What can hang from each mark
K655: K254 K682 K863
K682: K655 K725
K725: K33 K254 K682
K863: K70 K647 K655
K254: K725
K70: K33 K863
K33: K70 K725

Known rows, with every way that one mark hangs from another
K33(K70(K863) K725(K254 K682(K655))): [ 0.87  0.20 -0.39 -1.46 -3.60  0.86 -2.31 -3.26  1.12 -1.55 -0.62 -3.50
  0.80  1.03 -0.17 -0.74  3.11  3.56 -2.14 -0.23  0.77 -2.76 -1.41  1.44
 -2.41 -3.44  6.76  2.78 -0.77]
K863(K655): [-1.72  2.52 -0.45  1.03  3.13  2.09 -1.28  2.04  3.55  0.92 -5.24  1.60
 -1.21 -3.57  0.01  0.64 -1.55  0.70  0.24  0.68 -0.11  3.30  3.58 -0.12
  1.58  0.77 -3.62 -0.71 -0.62]
K655(K682(K725(K254)) K863(K70 K647)): [ 0.93 -1.74  0.83 -0.93 -2.66 -1.15  3.15 -1.63 -0.26  4.70 -0.45 -0.80
 -0.23  1.46  0.35 -0.53  1.06 -4.68  2.44 -0.58  0.07  4.98 -2.21 -0.36
  1.27  3.26  2.59 -1.37  0.96]
K655(K254(K725)): [-1.06 -1.94 -0.32 -0.04  1.44 -1.38  0.64  2.03 -2.53  0.59 -5.72  2.86
 -0.82 -0.96 -2.07  1.35 -0.10 -1.04 -0.81  1.53  0.07  2.83 -1.13 -0.21
  0.59 -1.22 -7.10  0.13  0.57]
K863(K647 K655(K682(K725(K254)))): [ 0.55  1.85  0.32 -1.12 -0.88  0.25  2.60 -1.19  0.86  0.00 -0.80 -1.09
 -0.13 -0.05  0.55  0.30  1.40 -2.03  2.37 -0.47 -0.71  3.91  2.98 -0.24
  0.07  5.81  1.51 -0.87 -0.28]
K33(K70(K863(K647 K655)) K725(K254)): [ 2.98  4.23 -0.63 -1.55 -1.77  1.39 -1.07 -1.42  0.93 -1.74 -4.32 -1.41
  0.35  0.83  1.49 -1.02  4.25  2.29  1.04  1.16  0.44 -0.02  0.67 -0.22
 -2.09  4.03  3.85 -0.19 -0.23]
K70(K33(K725) K863): [ 0.07  1.10 -0.78  0.42  1.34  5.61 -2.19  1.41  4.04 -0.03 -4.78  1.02
  0.27  0.19  1.48 -1.33  4.43  2.54 -0.95  1.42  0.37 -2.34 -1.99 -0.76
  3.68 -2.51 -4.79  0.17  0.81]
K655(K682): [-0.83 -1.89 -0.02  0.80  2.98  1.03 -1.48  1.09  2.46  1.97 -5.19  1.90
 -0.97 -1.09 -1.00  0.45 -2.16 -2.99 -0.90  0.61 -0.71  3.57 -1.45  0.20
  0.89  0.59 -6.77 -0.18  0.53]
K725(K33(K70(K863(K655))) K254 K682): [ 0.90  0.98  0.86  0.90 -3.19  0.26 -0.04 -1.08  1.14 -3.81  5.89 -2.71
  1.62 -0.45  2.25 -1.64 -1.88  5.21 -1.08 -1.47 -0.59 -4.83  1.13  0.73
 -2.95 -2.74  4.50  0.31 -1.08]
K682(K655 K725(K254)): [-2.58 -0.64 -0.57 -0.86 -2.25  1.21  0.60 -1.29  2.51  0.25 -4.37 -2.42
 -0.41 -3.58 -1.80  1.05  1.56  1.28 -1.15  0.17  0.08  1.18  1.99  1.00
  0.29 -1.68  1.58  1.85 -0.87]
K254(K725(K33(K70(K863(K647))))): [ 2.25  0.83 -0.75 -0.08  0.57 -1.07 -1.79  1.81  2.11 -4.30 -0.77  0.01
  0.39  1.20 -0.32 -0.46  1.83  2.45  0.12  2.80 -0.64 -3.76 -2.02 -0.39
 -3.10  1.41 -2.81 -0.60  0.72]
K33(K70 K725): [-0.02 -0.90 -1.61 -1.01  2.30  2.30 -5.48 -0.90  1.49  1.09 -7.28  0.15
 -1.75 -1.90 -2.09  0.35  5.47  0.26 -1.55  1.53  1.90 -0.24 -2.50  1.40
 -1.91  0.11 -6.35  2.00 -0.12]
K254(K725(K33 K682)): [-1.48 -2.35 -0.02  1.16  1.33 -1.73 -0.30  1.26  2.45 -3.48  5.17  0.86
  0.44 -1.69 -1.33  0.44 -0.22  4.00 -1.06  0.70 -0.69 -3.22 -0.03  0.80
 -0.95 -3.35 -5.99  0.56 -0.08]
K655(K254 K682 K863): [-0.13 -3.77  0.96  0.37  0.24 -1.31  0.61  0.03 -3.43  7.87 -4.88  2.56
 -0.97  1.39 -0.95  0.10 -3.70 -7.64 -1.08 -0.89  1.34  5.04 -3.90 -0.31
  0.81  2.07 -1.78 -0.72  1.28]
K254(K725(K33 K682(K655(K863)))): [-2.15 -1.17 -0.03  0.17 -1.18 -2.81  0.11  0.16  2.31  1.25  5.79 -0.26
  0.04 -0.22 -1.35  0.90 -1.69  0.40 -1.10  0.22  1.44 -3.06  1.31  0.43
 -0.93 -3.09  4.60  0.64 -0.45]
K682(K725(K33)): [-2.08 -2.34 -0.71  0.82  1.17  1.22 -1.59 -0.08  3.02 -1.41 -0.90 -0.93
 -0.74 -3.53 -1.47  0.38  2.66  1.92 -1.01  0.30  0.00 -2.40  0.01  0.95
  0.61 -1.32 -7.01  1.00 -0.30]
K70(K33 K863(K647 K655(K682))): [ 2.02  5.22  0.42  0.37  2.12  4.50  1.05  2.82  3.38  0.15 -0.21  1.32
  0.90  2.51  3.95 -1.53 -2.02 -1.01  2.59  0.56 -1.23  1.38  2.05 -2.32
  3.10  4.78  2.16 -2.69  0.92]
K33(K725(K254 K682)): [-0.46 -2.72  0.23 -0.02 -1.15  0.96 -0.10 -2.13  1.33 -0.43  0.36 -0.42
  0.18 -2.49 -0.65 -0.41  2.16  3.90 -1.83 -0.20  0.24 -0.25 -1.41  1.60
 -0.44 -1.40 -3.65  1.54 -0.15]
K725(K254 K682(K655)): [-1.65 -1.05  0.51  0.19 -1.66  0.86  1.07 -0.80  2.39 -0.01  1.40 -1.51
  0.46 -3.76 -0.56  0.19 -4.24  3.46 -1.48 -0.32 -0.55  0.99  1.66  1.33
 -0.81 -1.70  3.00  1.36 -0.69]
K863(K70 K647 K655(K254(K725) K682)): [ 1.67  3.47  0.27 -0.92  2.16 -2.72  3.64  1.27 -4.68 -0.17 -0.23  2.87
 -0.27  2.94  0.78  0.85 -1.31 -4.68  4.41  0.05 -1.40  6.26  2.16 -1.68
  2.10  3.87  1.75 -2.89  0.38]
K655(K254 K682(K725)): [-0.71 -3.20 -0.01 -0.47  0.78 -0.36  0.17 -1.00 -3.36  2.56 -4.57  0.43
 -0.97  1.04 -1.62  0.85  1.46 -4.94 -0.58 -0.69  0.02  3.78 -2.18  0.16
  1.28  0.73 -5.27  0.57  0.54]
K254(K725(K682)): [-1.55 -1.50 -0.27  0.50  2.19 -0.76 -0.70  1.78  2.74 -1.15 -0.02  1.59
 -0.41 -0.95 -1.61  0.95  0.39  2.69 -0.77  1.56 -0.42  1.34  0.07  0.37
 -0.04 -2.83 -6.95  0.36 -0.04]

Rows
[-0.20 -4.04  0.72  0.30 -0.93 -4.46  1.74  0.48 -4.11  3.70  0.82  2.55
 -0.35  2.76 -1.44  0.61 -1.66 -6.80 -0.94 -0.78  1.10 -0.18 -3.21 -0.56
 -0.43 -0.39 -1.48 -0.48  0.98]  K655(K254(K725(K33)) K682 K863)
[ 1.74  5.72 -0.51 -0.97  3.16  4.55  0.18  0.55  0.80  0.37  1.79  1.28
 -0.27  1.53  3.05 -0.99  3.06 -2.01  4.53 -0.39 -0.19  1.57  2.14 -1.14
  4.12  4.33  2.07 -1.93  0.38]  K863(K70(K33(K725)) K647 K655(K682))
[-0.16  0.58  0.56  0.29  2.09 -0.13  0.85  0.41 -3.25  2.53 -3.61  2.23
 -0.73  0.34  0.38  0.57 -3.39 -4.85  0.45 -1.36 -0.32  5.00  1.35 -0.61
  1.53  2.44 -1.03 -1.02 -0.19]  K863(K655(K254 K682))
[-0.86 -4.27  1.01  0.64 -1.45 -3.88  1.69  0.05 -3.49  2.28  5.48  1.58
  0.21  0.86 -1.14  0.28 -1.95 -0.71 -1.41 -0.75  1.40 -1.84 -2.27  0.09
 -1.14 -1.82 -1.03  0.02  0.51]  K655(K254(K725(K33 K682)) K863)
[ 2.89  4.21 -0.20 -0.42  1.90  0.96 -1.94  0.76  1.68 -0.06 -3.94  0.13
 -0.13  3.01  1.65 -0.61 -0.81 -2.53  1.99  0.87 -0.58  2.85  0.54 -1.16
 -1.47  5.57  2.37 -1.54  0.25]  K33(K70(K863(K647 K655(K682))))
[-1.42  0.66 -0.33  0.39  1.39  0.02 -0.40 -0.89  1.95 -1.13  1.52 -0.85
 -0.60 -0.38 -0.06  0.54  2.00 -2.14  0.64 -1.40 -0.25 -0.99  3.07  0.25
  1.18  0.37 -1.31  0.07 -1.05]  K863(K655(K682(K725(K33))))
[ 1.11 -2.63  1.01  1.10 -3.32  0.37 -0.52 -0.92  1.27 -3.38  4.85 -2.80
  1.65 -0.77  1.05 -1.66 -1.79  5.59 -2.56 -0.66 -0.80 -5.51 -2.95  1.21
 -3.57 -3.58  0.25  1.24 -0.25]  K725(K33(K70(K863)) K254 K682)
[-1.31  0.16 -0.94 -0.61  1.43  1.47 -2.72 -1.78  2.64  0.10 -0.64 -0.83
 -0.69 -1.87 -1.40  0.73  1.85  2.24 -1.08  0.11  0.92  0.03  1.04  1.21
  0.63 -1.17  1.10  1.79 -0.65]  K33(K725(K682(K655)))
[-2.04 -2.29 -0.16 -0.36 -2.64 -1.25  0.49 -1.75 -2.82  4.25 -0.19 -1.44
 -0.63 -1.07 -1.65  0.52  0.04 -3.10 -1.31 -1.31  2.04 -1.45 -0.11  0.36
  0.41 -0.14  5.20  1.18 -0.15]  K682(K655(K254 K863) K725(K33))
[ 1.11  2.09 -1.18 -0.89 -1.14  1.07 -2.55 -1.17  2.43 -2.94 -0.63 -3.83
  0.31  0.30 -0.30 -0.14  2.92  1.97  0.38  1.31  0.04 -4.20  0.24  0.12
 -2.20  2.48  5.05  1.17 -0.23]  K682(K655 K725(K33(K70(K863(K647)))))
[-0.66 -4.12  0.32  0.34  0.08 -1.13  0.51 -1.49 -3.72  0.39  0.43 -0.40
 -0.36  0.30 -1.16  0.38  0.83 -3.74 -0.87 -1.79 -0.44 -0.91 -2.23  0.51
  0.54  0.29 -4.31  0.82  0.34]  K655(K254 K682(K725(K33)))
[-0.13  0.73 -0.58 -0.22 -1.05 -1.74 -2.31  0.14  2.10 -4.65  4.08 -2.17
  0.95  1.71 -0.74  0.08  0.61  3.54 -1.42  0.92 -0.26 -5.98  0.05  0.37
 -2.81 -5.34  4.33  1.56 -0.76]  K254(K725(K33(K70(K863)) K682(K655)))
[ 2.89 -0.24 -0.13 -0.55 -0.74 -2.27 -0.16  1.15 -3.54 -3.35 -0.65  0.53
  0.60  2.36 -0.20 -0.37  0.60  0.96  0.04  1.81 -0.44 -3.13 -3.09 -0.64
 -3.27  2.30 -1.48 -0.39  0.97]  K655(K254(K725(K33(K70(K863(K647))))))
[ 0.50  4.71 -0.27  0.67  3.37  2.07  0.59  1.90  2.48 -0.19 -2.25  1.48
 -0.64 -2.82  1.49  0.00 -2.18  1.20  3.78  0.68 -1.28  5.13  3.66 -0.93
  2.48  4.29 -0.35 -2.74 -0.17]  K863(K70 K647 K655)
[-0.50 -1.98  0.56 -0.66 -1.05  1.99  1.78 -0.31 -4.30  7.21  0.40  0.42
 -0.09  3.25  1.14 -0.84  1.63 -6.79  1.43 -2.11  1.44  2.55 -3.27 -0.94
  4.21 -1.54  0.90 -0.62  1.15]  K655(K254 K682(K725) K863(K70(K33)))
[-1.53 -0.55  0.04 -0.09 -1.74 -3.62  2.18  0.28 -3.69  2.60  1.62  0.77
 -0.28  0.25 -1.07  0.84 -2.13 -3.25  0.47 -0.56  0.87 -0.42  0.15 -0.40
  1.54 -3.71  6.31 -0.43 -0.03]  K682(K655(K254(K725(K33)) K863(K70)))
[ 0.42  0.24 -0.27  0.46  0.88  5.15 -1.81  0.44  3.54 -0.77  1.22  0.28
  0.86  1.13  2.05 -1.72  3.79  4.42 -1.14  0.53  0.11 -3.25 -1.89 -0.28
  2.95 -3.27 -3.17  0.42  0.54]  K70(K33(K725(K682)) K863)
[ 2.09  3.51  0.37  0.60  0.99  0.83  1.99  1.56 -1.37  0.15 -4.83  1.71
  0.25  0.37  2.15 -0.51 -3.37  0.36  1.59  0.72 -1.13  4.35  1.79 -1.84
  1.78  5.50  1.36 -2.57  0.62]  K70(K863(K647 K655(K254)))
[ 0.50 -0.77 -1.02 -2.11 -0.29  0.22 -3.51 -3.41 -4.48  1.27 -0.67 -1.68
 -0.84 -0.04 -1.67  0.57  2.39 -0.01 -1.69 -0.72  2.11 -0.63 -1.55  1.72
 -2.63 -0.18  3.58  3.10 -0.49]  K33(K70 K725(K682(K655(K254))))
[-0.94 -3.05 -0.45 -0.55 -2.63  0.50 -1.62 -1.81  0.46 -1.79  0.24 -3.32
 -0.15 -3.16 -1.62 -0.16  3.73  2.49 -1.82 -0.35  0.76 -4.63 -1.64  2.07
 -3.63 -1.58 -3.31  2.56 -0.71]  K682(K725(K33(K70) K254))
[-1.46 -3.10 -0.15 -0.20  0.38 -0.37 -1.24 -0.62  1.96  6.47 -4.66  0.30
 -1.42  1.52 -1.63  0.38  2.38 -6.20 -0.52 -0.15  1.73  3.65 -2.20 -0.10
  1.32  0.58 -3.21  0.20  0.59]  K655(K682(K725) K863)
[ 0.16  2.81  0.31  1.18  2.07  0.92 -0.35  1.61  3.55  0.31 -5.07  1.44
 -0.10  1.81  1.60 -0.14 -1.80 -2.58  0.49 -0.02 -1.36  3.54  1.64 -1.26
  2.69 -0.36 -0.39 -1.77 -0.18]  K70(K863(K655(K682)))
[-1.96  0.44 -0.20 -0.40 -0.32 -2.23  0.66  0.57  1.82  3.19  1.99  0.30
 -0.37  0.86 -1.01  0.92 -0.99 -0.74  0.98  0.36  0.89  2.61  1.02 -0.16
  1.78 -4.93  5.35 -0.36 -0.32]  K254(K725(K682(K655(K863(K70)))))
[-0.70 -3.47  0.55  0.76  0.22 -2.80  1.50  0.56 -3.23 -2.56  5.39  1.25
  0.43 -0.66 -1.28  0.43 -1.39  2.44 -1.25 -0.40 -0.51 -2.58 -1.17  0.62
 -0.93 -2.44 -4.62  0.46  0.04]  K655(K254(K725(K33 K682)))
[-1.57 -1.72  0.81  0.77 -2.48  0.06  1.28 -1.42  1.89 -2.29  6.58 -2.26
  0.88 -4.39 -0.17 -0.14 -4.89  4.72 -1.94 -1.21 -0.71 -3.69  1.51  1.62
 -1.57 -2.22  4.15  1.50 -0.90]  K725(K33 K254 K682(K655))
[ 0.55  3.11 -0.04 -0.14  1.79 -0.29  1.21 -0.84  0.83 -2.21  4.50 -0.94
 -0.14  0.49  1.48 -0.01  1.49 -1.89  4.30 -1.26 -1.59  0.75  3.24 -0.57
  2.09  3.74  1.91 -2.01 -0.34]  K863(K70 K647 K655(K682(K725(K33))))
[ 1.38  2.14 -0.02  0.99  1.73  5.70 -0.01  3.56  4.58 -0.03 -2.88  1.32
  0.74 -0.67  2.44 -1.70 -1.51  3.20  0.76  2.33 -1.16 -0.06 -1.12 -1.67
  2.59  3.11 -3.53 -1.68  1.76]  K70(K33 K863(K647))
[ 0.04 -3.58  0.72  0.61 -2.06  0.26 -1.10 -1.54  0.34 -2.16  5.92 -2.32
  0.64 -3.46 -0.46 -0.89 -1.94  4.76 -2.39 -0.85  0.23 -4.83 -2.08  2.36
 -4.62 -1.81 -1.92  1.97 -0.52]  K725(K33(K70) K254 K682)
[ 2.68  2.95  0.96  0.32  0.98 -0.19  2.35  0.91 -2.39  0.80 -3.52  1.90
  0.23  3.15  2.30 -0.40 -3.86 -3.68  2.09 -0.30 -1.67  5.10  0.80 -2.01
  1.71  6.12  2.64 -2.82  0.87]  K70(K863(K647 K655(K254 K682)))
[ 1.52  0.97  0.65  0.85 -1.04 -0.26 -0.81 -0.94 -3.43 -2.28  4.76 -1.33
  1.04  1.26  2.07 -1.25 -2.41  2.51 -0.95 -1.87 -0.11 -3.47  0.28  0.06
 -2.01 -1.25  3.50  0.06 -0.73]  K725(K33(K70(K863(K655(K254)))) K682)
[ 1.64  2.64 -0.99 -1.00  0.03  0.88 -2.72 -1.32 -3.42  0.26 -6.92  0.11
 -0.48  2.07  0.55 -0.17  4.41 -0.80 -0.46  0.02  1.32  0.45 -0.44 -0.36
 -0.27 -0.06  1.40  0.57 -0.55]  K33(K70(K863(K655(K254))) K725)
[ 0.24  0.16  0.13 -0.58 -0.45 -0.47  1.38  0.15 -2.28  6.66 -4.23  1.17
 -0.84 -1.19 -0.71  0.58 -4.90 -3.74  0.31  0.59  1.56  4.56 -0.23 -0.76
  0.00  6.57  5.68 -0.75  1.13]  K682(K655(K254 K863(K647)))
[ 1.09  1.70  0.03 -1.19  1.13 -0.35  1.89 -0.95 -3.75  1.60 -1.94  0.40
 -0.73  1.65  0.37  0.72  0.87 -4.73  2.70 -0.85 -0.19  5.15  2.01 -0.93
  0.92  7.29  0.80 -1.32  0.08]  K863(K647 K655(K254 K682(K725)))
[-0.51  1.21  0.62  0.75  0.33 -2.79  2.90  0.32 -4.12 -3.49  8.14  0.98
  0.76  0.13  0.92  0.33 -1.52  2.09  1.82 -1.78 -1.19 -0.84  3.11 -0.24
  1.54 -3.86  1.38 -1.15 -0.82]  K863(K70 K655(K254(K725(K33 K682))))
[ 0.61 -1.22 -0.17  0.50 -0.21 -1.60 -2.29  0.86  1.90 -4.53  3.68 -0.73
  0.99  1.87 -0.35 -0.48  1.76  4.22 -1.58  1.13 -0.35 -5.42 -2.22  0.45
 -2.95 -4.94 -2.83  0.81 -0.12]  K254(K725(K33(K70(K863)) K682))
[-1.10  1.11 -0.16  0.49  0.89 -2.13  1.55  1.45 -2.89 -2.21  0.64  1.95
 -0.27 -1.25 -0.39  1.14 -0.78  0.08  0.27 -0.24  0.00 -1.24  2.91 -0.47
  0.30 -0.72 -1.75 -0.64 -0.53]  K863(K655(K254(K725(K33))))
[-1.89 -0.16  0.18  0.37 -1.12 -3.14  0.91  0.07  1.57  0.78  7.03 -0.62
  0.12  0.12 -0.63  0.53 -1.68  0.42  0.55 -0.55  0.59 -2.06  1.18  0.21
  0.91 -5.31  6.39 -0.25 -0.46]  K254(K725(K33 K682(K655(K863(K70)))))
[-1.37  0.47  0.33 -0.55 -1.17  0.15  1.63 -1.27  1.22  0.54 -2.25 -1.14
 -0.38 -0.27  0.08  0.75  1.96 -2.57  0.62 -1.28 -0.30  2.93  2.81  0.27
  0.87  0.31 -0.08  0.18 -0.82]  K863(K655(K682(K725(K254))))
[ 0.31 -3.35  0.10 -0.22 -0.28 -2.64 -0.97 -0.51 -4.69 -2.34  5.22 -0.17
 -0.01  0.41 -1.58  0.46  0.14  1.77 -1.51 -0.12  0.80 -4.06 -2.38  1.16
 -4.07 -2.27 -3.42  1.62 -0.07]  K655(K254(K725(K33(K70) K682)))
[ 2.67 -0.63  0.45  0.41 -2.53  0.72 -0.07  0.11  1.47 -3.07  0.26 -1.66
  1.13 -1.45  0.97 -1.63 -1.65  3.92 -0.76  1.12 -0.94 -3.82 -2.76  0.35
 -3.71  2.79  0.23 -0.25  0.59]  K725(K33(K70(K863(K647))) K254)
[ 0.18  3.16  0.61  0.26 -0.25  1.55  2.59  2.55 -1.84 -1.43  3.67  1.41
  1.65  3.23  2.87 -0.78 -0.32  2.74  0.62 -0.28 -0.48 -0.97  2.26 -1.95
  2.86 -3.59  1.62 -1.01  0.09]  K70(K33 K863(K655(K254(K725(K682)))))
[-2.19  0.35 -0.72 -0.25  1.32 -1.06 -0.58  1.17  2.95 -1.05  0.46  0.18
 -0.35 -1.13 -1.83  1.63 -0.69  2.08 -0.57  1.38 -0.24  0.88  2.24  0.44
 -0.08 -3.15  0.20  0.91 -0.34]  K254(K725(K682(K655)))
